What can hang from each mark
k_14: k_261 k_357
k_357: k_14 k_367 k_583
k_505: k_476
k_129: k_14 k_326 k_631
k_367: k_34 k_631
k_583: k_357 k_505

Known rows, with every way that one mark hangs from another
{k_129 k_326}: [ 0.74  1.45  0.09  0.83 -0.19  1.80 -0.68  0.61  0.67  1.91  1.38  0.26
 -0.08 -1.45  1.48 -1.32 -2.16]
{k_14 k_261 {k_357 {k_367 k_631} {k_583 k_505}}}: [ 1.33  4.24 -1.55  1.79 -0.82  0.72  3.44 -1.78 -0.59  0.16  0.29  7.95
 -0.73  0.03  2.14 -1.45 -0.53]
{k_505 k_476}: [ 0.09  0.47  0.16 -0.40 -0.53  0.66 -1.59 -3.01  0.73 -0.90  0.79 -2.15
 -0.23 -1.92  0.37  0.75  0.11]
{k_14 k_261 {k_357 k_367 k_583}}: [ 1.18  5.67 -1.66  1.41 -1.75  1.61  1.80 -1.81 -0.01  0.02  0.44  6.59
 -0.62  0.26  3.70 -0.94 -0.25]
{k_129 k_326 k_631}: [ 1.23  3.11 -0.09  0.32  1.12  3.02 -1.24  1.16  0.82  2.99  2.80  1.41
 -0.64 -1.91  2.95 -1.68 -2.84]
{k_14 k_261 {k_357 {k_367 k_34 k_631} {k_583 k_505}}}: [ 1.15  3.62 -0.88  1.95  0.25  0.52  2.96 -2.59 -1.22  0.10  0.11  7.25
 -0.51 -0.60  2.08 -3.31 -0.24]
{k_583 {k_357 k_367} k_505}: [ 0.78 -4.27 -2.29  0.13 -2.25 -0.03  1.99 -0.29 -0.79  2.03  2.16  3.35
 -0.55  0.74 -3.61 -3.30 -1.59]
{k_583 {k_357 {k_14 k_261}} k_505}: [-0.36 -4.05 -2.00  1.33  1.48 -0.01  1.55  0.14 -1.56  1.21  2.32  4.63
 -0.81  0.33  0.17 -2.49 -0.40]
{k_367 k_34}: [-0.36 -1.23  1.33  0.24  2.12 -0.39 -1.00 -1.65 -1.28 -0.16 -0.38 -1.44
  0.53 -1.22 -0.18 -3.92  0.61]
{k_14 k_261 {k_357 k_367}}: [-1.34  4.51 -1.80  1.53 -1.36  0.89  1.15 -1.92  0.04 -0.96  0.93  5.64
 -0.47 -0.07  3.76 -0.43  0.99]
{k_357 {k_14 k_261} {k_367 k_34 k_631} {k_583 {k_505 k_476}}}: [ 1.63  3.92  0.83  0.59  0.75  1.32  4.32 -2.25 -2.83 -0.38 -0.70  4.32
 -2.19 -2.12  0.99 -4.11 -2.21]
{k_129 {k_14 k_261} k_326 k_631}: [ 1.30  5.17 -1.12  0.27  2.24  3.35 -1.53  1.81  1.40  3.74  2.83  3.28
 -1.55 -2.63  7.84 -3.53 -0.90]
{k_583 {k_357 k_14 {k_367 k_34}}}: [-0.65 -0.71 -0.93  0.16 -0.09  0.58  0.24 -0.43 -2.76  0.51  1.58  2.01
 -1.09 -0.14 -0.28 -3.01 -0.93]
{k_357 {k_14 k_261}}: [-1.85  2.61 -0.09  0.97  2.03  0.78  0.94  0.42 -1.26 -1.34  0.15  2.45
 -1.19 -0.48  4.39  0.47  0.64]
{k_583 {k_357 {k_367 k_631}} k_505}: [ 0.59 -4.29 -1.87  0.61 -1.21 -0.70  2.70 -0.20 -1.49  1.78  1.83  4.04
 -0.70  0.45 -4.31 -3.02 -1.62]
{k_129 {k_14 {k_357 k_367 k_583}} k_326}: [ 3.64  5.91 -1.53 -0.78 -1.70  2.93  0.22  0.78  0.84  3.40  1.31  4.14
 -1.31 -1.68  4.87 -3.23 -2.11]
{k_357 k_14 {k_367 k_34 k_631} {k_583 {k_505 k_476}}}: [ 2.60  3.17  1.15 -0.68  0.04  1.19  4.24 -1.85 -3.00 -0.07 -0.91  3.03
 -2.13 -1.96 -1.04 -3.82 -3.06]

Rows
[-1.78  3.89 -0.72  2.04  0.75 -0.03  1.39 -2.63 -1.30 -1.29  0.41  5.59
 -0.33 -0.94  3.03 -2.05  1.34] => {k_14 k_261 {k_357 {k_367 k_34 k_631}}}
[ 1.65  6.58 -0.35  0.04 -1.85  2.55  3.43  0.32 -1.46 -0.03 -0.60  4.42
 -2.24  0.03  3.13 -0.94 -2.28] => {k_357 {k_14 k_261} k_367 k_583}
[-0.65 -2.11 -1.82  0.96 -0.16  0.26  2.23 -2.00 -1.85  0.19  2.48  4.23
 -1.67 -1.28 -0.96 -2.16 -1.13] => {k_583 {k_357 {k_14 k_261} {k_367 k_631}} {k_505 k_476}}
[ 2.58  5.88 -2.26 -0.91  0.44  2.42  1.05  0.31  0.67  2.49  1.66  6.84
 -1.83 -0.85  6.29 -3.18  0.06] => {k_129 {k_14 k_261 {k_357 k_367 {k_583 k_505}}} k_631}
[ 1.17  3.79 -0.83  1.83  0.03  0.75  2.42 -3.63 -0.93 -0.21  0.40  6.50
 -0.57 -1.24  2.21 -3.09 -0.20] => {k_14 k_261 {k_357 {k_367 k_34 k_631} {k_583 {k_505 k_476}}}}
[ 4.23 -0.11 -0.14 -0.41 -0.95  1.10  1.48 -1.45  0.48  1.50 -0.03  1.28
 -0.34 -0.44 -1.25 -1.52 -2.18] => {k_357 {k_583 {k_505 k_476}}}
[-0.22 -3.61 -1.10  0.48  0.75 -0.48  2.85 -0.44 -3.15  1.06  1.61  4.13
 -1.21 -0.36 -2.74 -4.40 -1.46] => {k_583 {k_357 k_14 {k_367 k_34 k_631}} k_505}
[ 1.84  4.31  0.09  0.82  1.46  1.81  1.86  0.52 -1.35  0.09 -0.52  3.76
 -1.37 -0.03  4.28 -0.16 -1.21] => {k_357 {k_14 k_261} k_583}
[ 3.47  6.19 -1.95  0.31  1.84  3.82 -0.43  1.01  1.41  4.45  3.09  6.77
 -1.52 -2.32  8.31 -4.11 -1.59] => {k_129 {k_14 k_261 {k_357 {k_583 k_505}}} k_326 k_631}
[ 2.40  5.59 -1.56 -0.86  1.47  3.28 -1.58  1.42  1.14  3.86  3.06  4.34
 -1.34 -2.42  6.93 -2.91 -1.33] => {k_129 {k_14 k_357} k_326 k_631}
[-0.12 -1.37 -1.31  0.71 -1.06 -0.36  0.81 -0.09 -1.74  0.99  1.46  2.52
 -0.68  0.40 -2.47 -1.24 -1.05] => {k_583 {k_357 {k_367 k_631}}}
[ 3.17  4.06 -0.39 -1.52 -2.97  2.48  3.97 -0.77 -1.10  0.43 -0.18  3.11
 -2.29 -0.71  0.01 -1.51 -3.52] => {k_357 k_14 k_367 {k_583 {k_505 k_476}}}
[-0.69 -3.17 -1.70  0.93  0.21  0.35  2.14 -0.81 -2.30  1.04  2.09  4.38
 -1.16 -0.22 -0.64 -4.94 -0.91] => {k_583 {k_357 {k_14 k_261} {k_367 k_34}} k_505}
[-0.32 -3.76 -1.95  1.07  1.14  0.45  0.45 -1.94 -1.06  0.52  2.87  3.13
 -0.95 -1.05  0.46 -1.95 -0.32] => {k_583 {k_357 {k_14 k_261}} {k_505 k_476}}
[ 3.17  7.14 -1.76  0.36  1.90  3.93 -1.10  1.06  1.29  4.16  2.93  6.26
 -1.52 -2.35  8.91 -3.52 -1.41] => {k_129 {k_14 k_261 {k_357 k_583}} k_326 k_631}
[ 0.71  5.87 -1.62  0.88  0.02  2.10  0.32  0.40  0.59  2.15  1.60  5.25
 -1.43 -2.23  6.51 -2.96 -0.37] => {k_129 {k_14 k_261 {k_357 {k_367 k_631}}} k_326}
[ 2.75  5.67 -1.73  0.81 -0.33  2.47  1.40  0.42  0.64  3.10  1.44  6.38
 -1.51 -2.02  5.86 -3.91 -1.46] => {k_129 {k_14 k_261 {k_357 {k_367 k_631} {k_583 k_505}}} k_326}
[ 2.40  6.20 -1.07  0.93  0.47  2.48  0.42 -0.10  0.06  2.81  1.17  5.37
 -1.35 -2.40  6.40 -4.66 -1.02] => {k_129 {k_14 k_261 {k_357 {k_367 k_34 k_631} k_583}} k_326}
[ 1.10  5.70  1.17  0.86  1.08  1.29  3.74 -0.66 -3.41 -0.49 -1.36  4.34
 -2.09 -1.25  2.06 -3.23 -1.89] => {k_357 {k_14 k_261} {k_367 k_34 k_631} k_583}
[ 1.58  4.37 -1.92  1.23 -2.03  1.65  2.21 -2.91  0.39  0.12  0.88  6.54
 -0.68 -0.37  2.93 -1.47 -0.52] => {k_14 k_261 {k_357 k_367 {k_583 {k_505 k_476}}}}
